Every row comes from one small tree of marks. Brackets hold a mark, then the marks that hang from it, in alphabetical order. Every link used is in the known rows. Which tree was each row made from?
Known rows
{N {H G}}: [ 4.69 -2.86 -0.86 -2.77  0.70 -2.08 -1.12  4.39 -1.41  0.77 -1.08 -0.28
 -3.53  0.21  3.52 -0.72  0.39  1.44]
{N {H {G M}}}: [ 4.96 -4.22 -0.51 -1.89 -1.18 -2.75 -1.44  4.27 -1.45  1.60 -0.47 -0.88
 -2.63 -0.12  2.39 -0.97 -0.31  0.48]
{M {N H}}: [-0.06  2.30 -3.52 -1.39 -2.15 -2.76  0.47  2.64 -0.31  0.49 -2.89 -1.02
 -3.54  0.09  5.53  1.65  0.88  3.50]
{N {H {G {M C F}}}}: [ 1.44 -3.62 -0.15 -0.02  0.29 -3.17 -0.72  2.09 -1.44  0.67  0.47 -1.11
  0.30  0.16  0.65 -0.80 -0.68 -0.86]
{T F}: [ 6.49  0.90 -0.88 -2.18  0.01  2.43 -1.43  2.05  0.06 -1.73 -3.40 -0.89
 -5.22 -0.99 -0.09 -0.72  0.32 -0.10]
{H {G {M C F J}} N}: [ 0.90 -1.91  3.99 -0.43  3.97  5.44  0.10 -1.70  0.32  0.59  4.17  4.37
  3.88  0.05 -2.11  0.43 -0.62 -3.63]
{N {H {G {M C F J}}}}: [ 1.79 -3.37  0.47  1.20  0.01 -2.21 -0.23  0.53 -1.28  0.13  0.82 -0.57
  2.57  0.19 -0.01 -1.65 -0.45 -1.60]
{M F J {N H}}: [ 0.70  4.24 -1.89  3.75 -2.12 -1.25  2.33 -3.64 -0.59 -1.47 -1.01  1.33
  3.75  0.27 -0.36  0.28  0.43  0.06]
{T C}: [-0.69  0.31 -0.29 -3.26  3.37 -3.40 -1.27  1.29  0.70 -0.29 -0.48 -1.79
 -5.99 -0.03 -3.13 -0.52  1.07  3.00]
{T C F W}: [-1.57 -0.40 -0.94 -5.45 -0.34  4.87 -2.59  0.67 -1.09 -4.07 -4.12 -3.63
 -3.88 -2.25 -4.42 -0.30 -0.62  0.39]
{D {M F J}}: [ 4.16  1.35  3.35  0.58  1.33  8.43  0.17 -1.51  1.15 -0.05  1.22  1.19
 -0.93 -1.40 -3.34 -1.78  0.66  1.15]
{D {M C F {N {H G}}}}: [-4.05  1.25  1.19  0.73  0.64  6.95  1.42  1.35  0.56 -0.11  0.01 -1.99
  0.64 -0.49  1.48  1.41 -0.98  1.11]
{D {M C J {N H}}}: [-3.93  1.94  0.97  0.99 -0.95  8.06  1.61  0.89  1.66 -0.34 -0.98 -2.93
  1.04 -1.04  4.48 -0.29  0.72  2.76]
{H {G M} N}: [ 4.87 -2.98  2.73 -4.32  2.48  4.67 -1.42  2.97  0.11  2.45  2.54  3.94
 -2.59 -0.37  0.93  1.24 -0.39 -0.92]
{M C F N}: [-8.04  4.00 -1.36  0.93  2.84 -2.77  1.25 -2.97  0.84 -1.38  0.11  0.51
  1.13  1.28 -0.28  2.26  0.30  0.00]
{G M}: [ 3.31 -2.20  0.07 -2.22 -0.52 -2.94 -2.21  1.70  0.31  1.99  0.27  0.04
 -4.57 -0.41 -0.21 -0.87  0.68  1.18]
{M F J}: [ 3.67  1.90  1.11  1.48  2.27 -0.68  0.14 -4.47  0.15 -1.26  1.18  3.35
  1.18  0.23 -4.55 -1.85  1.34 -0.85]
{D M}: [ 3.57 -0.14  2.08 -3.49  1.31  7.28 -1.34  3.49  1.32  1.50 -0.28 -0.71
 -6.74 -1.50  1.48 -0.72  1.04  3.91]

Write each row's tree
[ 0.88  2.50 -0.83  3.02 -1.42 -0.51  2.11 -2.97 -0.79 -1.44 -0.31  2.23
  4.75  0.93 -1.03  0.38 -0.39 -1.72] -> {M F J {N {H G}}}
[-4.00  1.04 -0.80  4.37 -2.34 -2.82  1.42 -3.47  0.14 -0.46  0.62 -1.06
  5.51  0.08 -0.82 -0.21 -0.32 -1.45] -> {G {M C F J {N H}}}
[ 5.29 -3.21  0.27  0.69 -1.18 -2.02 -0.51  1.12 -1.53  0.58  0.49  0.26
  1.10 -0.07 -0.56 -1.66 -0.51 -1.25] -> {N {H {G {M F J}}}}
[ 0.82 -0.29 -2.38 -0.50 -4.17 -3.70 -0.49  2.31 -0.28  1.80 -1.43 -1.62
 -2.53 -0.41  3.10  0.84  0.01  1.91] -> {G {M {N H}}}
[-5.02  1.44  0.31  3.26 -0.68 -2.05  0.87 -4.57  1.05 -0.53  1.43  0.45
  4.69  0.58 -2.59 -0.04 -0.07 -2.11] -> {G {M C F J N}}
[ 0.20  0.59 -2.39 -2.06 -1.32 -1.92  0.23  3.28 -0.52  0.47 -2.23 -0.16
 -2.50  0.75  4.91  1.73  0.04  1.74] -> {M {N {H G}}}
[-1.71 -0.82  1.63  2.58  1.26 -2.24 -0.29 -4.15  0.69 -0.35  2.35  0.55
  3.47  0.11 -4.12 -1.95  0.39 -2.19] -> {G {M C F J}}
[-6.14  0.85 -0.77  1.37  0.37 -0.47  1.73 -0.78  0.49 -1.56 -0.87 -0.80
  4.62  1.32  4.60  0.06  0.54 -0.67] -> {M C J {N {H G}}}
[ 0.27  2.00 -2.04  0.65 -0.69 -2.25  1.17  0.13 -1.20 -0.34 -0.92  1.21
  0.32  0.87  0.38  2.08 -0.81 -0.16] -> {M F {N {H G}}}
[ 0.99 -1.74  0.86 -1.31  0.12 -1.81 -0.94  0.43 -0.09  0.98  1.31  2.34
 -0.48  1.15 -2.59  1.10 -1.39 -2.44] -> {H {G {M F N}}}
[-3.06 -1.58  1.91  0.80  1.18 -0.84 -0.02 -2.22  0.65 -0.32  2.13  1.97
  4.07  1.51 -2.76  0.06 -1.04 -3.99] -> {H {G {M C F J N}}}
[ 0.80  3.65  2.05  1.22 -0.57  8.74  1.36 -1.90  1.59 -0.27  0.37  1.03
  0.33 -0.94 -1.79  0.15  0.18  1.23] -> {D {M F J N}}
[-4.74 -0.47 -2.08  0.34 -2.25 -3.83 -0.04  1.52  0.31  1.05 -0.88 -3.03
 -0.35  0.01  3.88  0.83  0.06  1.28] -> {G {M C {N H}}}
[-2.25 -1.23  0.64  0.74  1.74 -3.82 -1.08 -1.73  0.24  0.56  1.80 -0.27
 -0.08  0.04 -2.98 -0.60  0.04 -0.94] -> {G {M C F}}
[-4.53  0.68 -1.76  2.45 -1.88 -4.22  0.68 -1.06 -0.26  0.39  0.12 -1.90
  1.97  0.04  0.25  1.11 -0.62 -0.22] -> {G {M C F {N H}}}
